Each row was made from one walk, in order. Every step used is in the known rows, and no mark comes twice. Write each row's walk.
In the rows, 128 means zero.
Known rows
d > w: [130 113 110 149 137 130  87 142  83 158 143 126 153  91  98 151 121 148
 117  83 155 102 102 145 160 133  95 134 128 138 170 103  96 114]
h > c: [111 128  97 161 133 116  76 144 102 170 167 124 117  71 102 107 117 161
 127  84 139 113  70 177 163 150  92 125 138 149 161  96 102 106]
c > h: [ 75 152  97 177 142 129  86 146  93 169 170 120 153  91  99  90 130 144
  95  97 128 109 107 179 184 116 121 120 154 139 167 112 123  95]
h > c > w > d: [112 133  92 184 111 103  81 108 107 147 165 122 141  85  87 108 113 156
 114  60 171 105  47 166 164 186  40 114 135 116 167  99  76 118]
a > c > w > d > s: [ 91 175 144 181 123  90  88 103  88 141 100 105 181  95 101 152 134 168
  75  66 136  91  54 154 152 168  86 125 137  84 174  98 119 114]
s > u > w > d: [112 143 114 156 131 134  92 138  84 146 127 142 115 129  71 136 104 114
  97  92  86 120 122 163 169 126 100 140 115  93 147 130 139 121]
m > d > w > c > r: [154  77  94 156 118 115  84 154 113 148 103 145 172  82  98 180 128 188
 141  88 127 133  27 101 162 116  29 138 162 116 167  93 134 145]
z > d > m > p: [129 111  82 120 114  92 123 182  73 171 177 131 161 107  79 127 129 161
 123 104 109 108  71 164 151  95 165 156 149 136 203 136 112  94]
a > c: [ 97 151 128 165 146 105  83 131  78 165 137 113 161  90  88 135 141 163
 132  82 102 104  72 165 146 134 137 144 142 127 179  94 109  99]
h > c > w: [118 139 110 165 118 115  79 127 106 139 160 120 141  84  97 114 109 166
 124  60 168 104  51 156 164 166  60 116 142 140 179 101  68 120]
u > a > c > h: [ 79 129 129 183 128 113  94 119 104 172 164 100 165  85  94  96 127 138
 123  81 111 117  76 164 180 127 118 138 144 122 166  97 134 101]
z > d > s > u: [151 153 115 100 129  97  90 149  87 126  83 125 175  88 111 148 111 161
  30  91 121 108 100 160 178  85 134 141 128  92 169  95 151 128]
p > m > d > w > u: [109 119  97 137 131  90 127 179  71 158 130 135 114 120  94 177 117 175
  95 107 163 130  61 136 170 100 119 114 148 162 143  73 144 126]
w > d > s > u > a: [117 111 115 151 102 101  89 106 100 154 111 128 125 101 122 125  99 119
  73  91  88 123 123 168 195 110  82 137 113  74 141  97 146 146]
h > c > w > u > s: [121 144  90 140 131 123 105  93 121 156 136 105 109  76 107 120 107 167
 133  77 166 150  38 148 151 163  79 123 104 123 172  72 111 108]
c > w > u > s > d > m: [107 138 108 130 115 113 133  95  95 144 119 113 129 110 101 135  98 149
  94  97 104 143  97 170 109 122 125 153 115 114 183  89 166 113]
p > m > d: [ 80 105 106 149 116  88 102 159  68 154 146 138 125 138 102 152 122 176
 104 106 129 110  82 179 190 105 123 112 172 171 160  90 110 127]
u > w > d: [ 95 137 113 169 135 134  97 123  94 176 153 126 114 121  79 125 114 119
 124 100 111 108 121 176 158 156  95 133 118 116 157 127 133  98]
s > u > w: [123 144 124 141 134 142  92 154  87 140 122 140 117 127  77 138 100 123
 103  95  83 119 126 153 170 107 124 144 121 118 160 127 132 118]
z > d > w: [165 106 103 112 132 116  98 137  86 150 139 114 189  86  86 153 118 152
  93  85 177 100  92 143 148 123 103 141 124 122 180  98 109 112]
a > u > s: [112 154 105 153 151 125  94 104  83 146 116 113 109 107 113 151 134 150
 121 102 108 132 101 183 171 127 142 132  93 114 163  75 129  95]
s > d > w > u: [141 138  96 130 162 115 111 145  96 166 119 111 141  80  86 156 103 154
  90  91 168 115 108 166 121 111 101 158 127 124 149  82 156 130]
u > s > d > m: [108 106 108 125 118 117 107 101  81 161 131 126 136 106 118 141 109 148
  99 103  83 132 128 196 128 117 136 153 125 128 178  93 156 113]
z > d > s > u > a: [163 116 124 101 104  95  95 114 104 130 100 117 166  95 119 130  93 132
  51  86 121 114 114 159 184  84 114 148 117  88 168  93 153 144]
c > w > u: [ 96 162 102 158 129 119 107 124 104 153 138 114 135 106  81 116 116 155
 120  88 140 116  84 150 145 124 104 131 133 125 184 112 113 105]
z > d > s > u > a > c: [157 128 147 110 115  80  97 121  97 126  82 103 190  84 104 155 106 148
  53  76 114 111  70 147 174  92 137 157 115  80 170  80 162 137]
d > m: [ 89 132 106 154 106 118  95 150  76 165 166 137 119 110  94 111 129 151
 118 108  77 115 109 173 149 105 138 134 142 145 181 129 132  90]
z > d: [122 123  99 118 132 108  93 127  91 157 148 114 174  95  86 121 122 160
 101  94 144 102 102 179 156 114 127 141 138 132 186 103 117  99]
u > a: [109  90 108 150 108 123  89 103 109 170 161 116 128 107 100 102 108 124
 143  98 111 111 128 177 173 119  96 138 130 133 171 107 107 121]
u > s > d > w > c: [192  74  95 130 141 124  89  86  90 161  83 115 171  76 117 183 104 156
 119  65 145 135  90 153 130 163  76 165 103 102 147  52 140 161]
m > d > w > u: [124 112  98 148 145  99 116 179  87 159 126 115 131 100  77 171 126 178
 121 102 151 138  69 140 152 100  86 132 154 136 163  87 151 115]
p > m > d > z: [ 79  95 121 141 109  82 110 164  64 145 142 125 138 167 134 159 118 172
  79 102 117 108  76 162 203 108 147 108 184 165 150  90 147 121]
z > d > s > u > w > c: [195 143 127 115 129 110  92 148  93 133  64 128 161  99  97 159  94 151
  57  80 106 122  82 136 162 114 127 161 101  82 153  98 198 138]
p > m > d > s > u: [104 135 126 136 115  76  99 178  65 123  85 153 128 137 128 178 110 175
  34 105 107 118  80 160 207  78 132 111 166 135 147  76 143 154]
u > a > c > w > d > s: [106 133 153 175  99  90  95  75 106 144 111  99 169 103 108 134 115 141
  92  61 136  98  62 152 165 168  73 133 125  82 170  98 115 126]
m > d > s > u > a > c: [135 116 153 155 115  64  96 151  91 126  76 114 153 106 103 178 117 166
  82  81  80 129  65 147 194  84  97 141 155  91 164  76 166 150]
c > w > u > s: [103 145  97 135 125 128 112  87 107 154 120 109 132 105 103 129 114 149
 129  89 147 143  78 151 146 134 108 133 105 113 184  92 118 103]
h > c > w > d > s > u: [133 163 112 167 110  95  82 132 103 120 109 128 140  78 114 133 101 154
  48  54 142 111  51 149 178 157  50 118 124  82 157  90 112 152]
s > u > a: [131  95 115 147 103 122  87 115  99 146 134 134 120 111  99 116  99 116
 119  91  90 125 128 161 185  95  97 146 123 109 159 101 111 140]

Which walk is each row?
[ 72 129  92 171  98 108 100 134  75 177 174 134 121 110  90 108 129 138
 115 108  68 119 107 183 148 123 111 134 131 117 178 127 134  87]	w > d > m
[110 164  96 161 135 115 101 136 117 154 153 113 113  77  84 101 109 171
 122  77 171 123  36 150 145 146  73 119 130 134 169  88 106 110]	h > c > w > u
[114 139 101 123 144 119 119  72 111 149 102 102 143 103 102 145 100 154
 102  84 157 134  97 175 126 136 102 150 119 110 175  78 137 132]	c > w > u > s > d
[145 121 115 164 132 140  86 132  95 173 124 126 125 110  82 130 112 142
 151  87  94 119  96 154 149 151 107 148 114 124 160 112 148 114]	u > w > c
[102 119  96 145 122 122 108 113 113 187 154 109 100 100  93  95 104 131
 149 113 118 131 116 171 161 103 115 143 119 127 156  98 144 109]	w > u > a
[127 131 124 150 124  81  90 180  79 124  85 136 137 112 112 170 122 180
  58  96  94 123  97 162 197  77 101 126 163 107 163  89 154 144]	m > d > s > u
[ 94 132 101 183  87 104  95 132  96 144 183 131 125  91  88 103 113 152
 107  71 123 114  46 161 145 166  58 116 135 122 182 117 105 102]	h > c > w > d > m
[137 117 127 136 109 109  88 121 101 143 101 128 127  99 128 129  96 125
  76  91  89 120 127 165 196  91 108 141 120 100 152  99 138 142]	d > s > u > a
[166 109  85  83 146 121 120 106 100 165 117  99 165  77  95 165 115 153
 101  99 181 147  79 139 137 118 119 149  86 108 171  69 158  99]	z > d > w > u > s
[155 133  91 105 147 116 118 149  96 162 133 107 165  77  76 145 116 157
  87  99 180 118  79 139 134 102 116 148 113 119 173  91 150 101]	z > d > w > u
[113 148 147 133 121  94 107 185  70 123  83 151 112 153 114 185  95 156
  37 104 106 120  98 143 208  84 139 112 153 139 136  99 162 146]	p > m > d > s > u > w
[ 82 130 127 148 120  77 100 165  72 151 110 137 127 131 131 162 118 189
  60 109 133 108  82 177 199 100 132 104 174 161 153  84 136 132]	p > m > d > s
[110 137  84 188 132 125  80 140  96 173 148 123 160  81 101  93 136 158
 125  81 105 125  78 167 175 138 105 135 143 124 160  98 152 114]	w > c > h
[134  97  91 130 138 108 121 142  91 161 104 107 126 100  99 192 126 175
 129 102 154 160  67 139 161 112  91 135 125 125 164  68 158 117]	m > d > w > u > s
[ 78 142 117 148 122 120 107 104 139 182 130 112 129  72  92 114 118 149
 158 113  96 135  43 128 145  97 100 153 123 112 170 102 149  98]	w > u > a > c > r
[132 174 118 167 144 146  83 133 120 145  95 140 106  99  88 147 117 145
 142 105  70 123  52 122 154 125 103 144 110 108 150 112 166 104]	a > u > w > c > r
[102 116  89 153 116 112 109 184  72 184 176 141 124 113  93 118 133 155
 145 107  77 114  83 166 154  99 160 148 153 144 189 142 100  96]	d > m > p
[158 160 141 103 134 112 100 157  92 123  86 126 157 107  96 160  95 141
  32  95 114 112 117 146 173  93 140 145 114 100 165 115 173 122]	z > d > s > u > w
[116  97  92 117 129 103 132 140  77 158 113 125 112 121 111 197 116 170
 103 111 163 155  62 134 170 113 125 116 121 152 144  51 148 124]	p > m > d > w > u > s
[193 121 102 145 157 117  97  92  84 133  66 108 143  78 113 198 118 154
 110  67 140 134  80 160 135 161  98 162  82  93 138  33 170 141]	a > u > s > d > w > c
[115 114 125 134 138 107  94 123  86 147 137 108 156 125 129 134 108 148
  72  90 115  93 126 191 159 124 131 144 158 128 155 101 159 126]	s > d > z
[125 109 130 150 112 105  85 115  90 141 126 116 150 104  86 133 112 132
 124  79  81 125  80 149 174 109 113 157 124 100 168  92 121 133]	s > u > a > c
[115 184 135 167 159 137  99 145  87 142 125 116  93 128  77 140 120 135
 117 103 100 105 114 172 161 121 146 133 110 131 160 111 147  89]	a > u > w
[124 189 118 202 164 141  92 160  91 149 123 112 113  98  79 115 128 136
 110  83  92 128  75 157 175 139 135 136 113 116 142  95 193  90]	a > u > w > c > h
[ 92 119 117 167 104 112  99 100  91 136 154 109 162 143 116 125 119 135
  85  77 131  92  81 150 171 164  85 121 147 104 172 122 119 111]	c > w > d > z
[118  97 132 133  94  74 106 149  84 128  93 141 121 138 129 164  89 149
  51 100 106 127  92 157 223  75 112 119 154 132 134  74 141 168]	p > m > d > s > u > a
[107 205 144 172 158 115  97 141  85 149  97 115  93 116 105 153 122 136
  69 103 102 103 107 179 173 141 132 127 102  94 141 109 177  93]	a > u > w > d > s
[ 71 170 120 184 151 117  86 151  87 166 155 103 176  80  90 108 148 160
 102  84 114 112  74 167 169 126 142 129 154 131 171  99 135  87]	a > c > h
[ 90 147 108 162 130 109  83 122  90 175 123 119 140  96 123 128 128 153
  82  99 116 105 108 193 175 137 103 127 135 102 156 107 135 113]	w > d > s
[108 111 133 161 120 107  88 102  97 170 144 104 153  97  93 122 122 143
 148  85 107 110  83 168 164 132 114 148 127 123 169  95 115 111]	u > a > c
[ 88 113  78 167 110 101 115 168  69 196 184 144 123 114  87 121 136 141
 140 103  75 111  78 177 153 121 135 149 145 122 179 147 105  94]	w > d > m > p
[146 166 126 171 138 132  85 168  96 142  85 132 142  92 107 130 108 140
  57  81  81 137  91 140 192 118 118 141 120  92 141 104 205 132]	d > s > u > w > c > h
[119 128 131 147 121 128 101 142  82 138 132 125 126 155 102 144 103 110
  74  90  73 118 111 147 182 135 121 140 121  91 141 133 179 110]	s > u > w > d > z
[122  96 115 114 136 118 103  87  89 152 116  99 157 124 147 152 106 149
  83  91 118 114 122 189 164 138 136 149 136 120 160  81 163 127]	u > s > d > z
[ 88 108 140 190  70  94 111  90  88 146 164 110 157 118  76 114 119 126
 131  66  82 112  57 145 137 153  78 142 124  97 184 115 118 101]	u > a > c > w > d > m
[ 92 156 121 168 116 105  93 104  94 148 114 120 160 105 117 133 120 151
  71  76 145  92  94 167 170 158  70 120 138  93 170 111 102 124]	c > w > d > s
[ 99 156 132 158 139 124  89 131  96 178 117 123 121 114 106 140 110 133
  82 105 110 108 122 171 168 147 108 126 118 105 150 126 160 105]	u > w > d > s
[125 162 120 145 132 112  79 151  86 134  88 138 141  97 122 143 116 151
  61  91  96 115 114 162 182  94 129 133 131 104 163 102 139 131]	d > s > u
[111 122 102 110 151 121 122  97  98 160 113  91 130 115 140 144 104 153
  85 105 113 138 109 182 145 122 154 156 122 113 152  74 209 114]	w > u > s > d > z
[130 147 118 115 136  97  91 137  94 155 112 111 177  87 119 133 120 168
  59  96 148  98 101 177 164 111 137 136 138 115 180 101 144 113]	z > d > s
[107 125 125 155 130  79  94 167  90 150 103 120 138 109 119 159 130 194
  86 102 119 110  98 177 191 102  99 123 174 129 174 100 148 126]	m > d > s
[140  73 103 145 123 100 124 153 104 162 136 107 119 100  85 157 105 152
 139 101 147 140  84 143 167  98  62 136 144 129 157  87 151 126]	m > d > w > u > a
[ 99 138  83 131 142 127 110 104  97 183 127 113 107  92 111 127 124 151
 136 110 113 154  98 173 149 120 138 140 104 122 164  84 150  94]	w > u > s
[175  79  90 114 133 137  87  76 124 156  74 134 177  61 125 182 105 158
 124  83 142 136  62 122 130 143  54 162 106  96 154  68 142 159]	u > s > d > w > c > r
[169 147 132 148 130 127  80 151  92 141  64 138 125 104 107 154 100 143
  81  80  78 127  96 133 171 122 115 151 104  91 142 103 180 141]	d > s > u > w > c
[121 132 135 162 110  87  88 109  94 148  97 113 149  90 112 143 114 134
  73  74  80 122  77 155 182 126 102 150 113  68 145  88 159 140]	w > d > s > u > a > c
[101 118 101 163 119 120 123 177  78 199 179 146 105 133  73 131 121 126
 143 108  70 114  95 161 148 128 142 147 132 125 174 169 130  86]	u > w > d > m > p
[133 169 145 137 138 133  86 157  92 134  86 137 119 116 106 153 100 133
  59  99  94 116 123 149 177  99 134 138 119 108 158 123 156 124]	d > s > u > w
[ 91 135 104 172 111 116  87 100  94 151 151 120 158 115  87 120 117 140
 112  79 142  96  90 170 158 157  66 126 138 104 177 120  80 116]	c > w > d
[120 122 103 161 107 114 105 107 133 156 163 105 104  76  87  90  88 143
 139  74 167 131  51 149 157 146  57 129 120 131 166  90 114 124]	h > c > w > u > a
[100 131  93 121 127 113 131 114  90 172 126 118 105  97 106 134 109 150
 101 118  84 151 119 186 108 102 149 159 119 119 170  85 197 102]	w > u > s > d > m
[ 88 113 105 158 120 109  94 119  82 162 161 111 139 132 123 118 131 138
  95  96 102 104 100 171 180 150 116 129 141 111 154 121 150  99]	w > d > z
[117 127  99 155 108 119 121 192  69 167 156 158 102 139  66 144 109 116
 115 104  45 129  96 148 158 107 146 158 127 103 161 163 137 110]	s > u > w > d > m > p
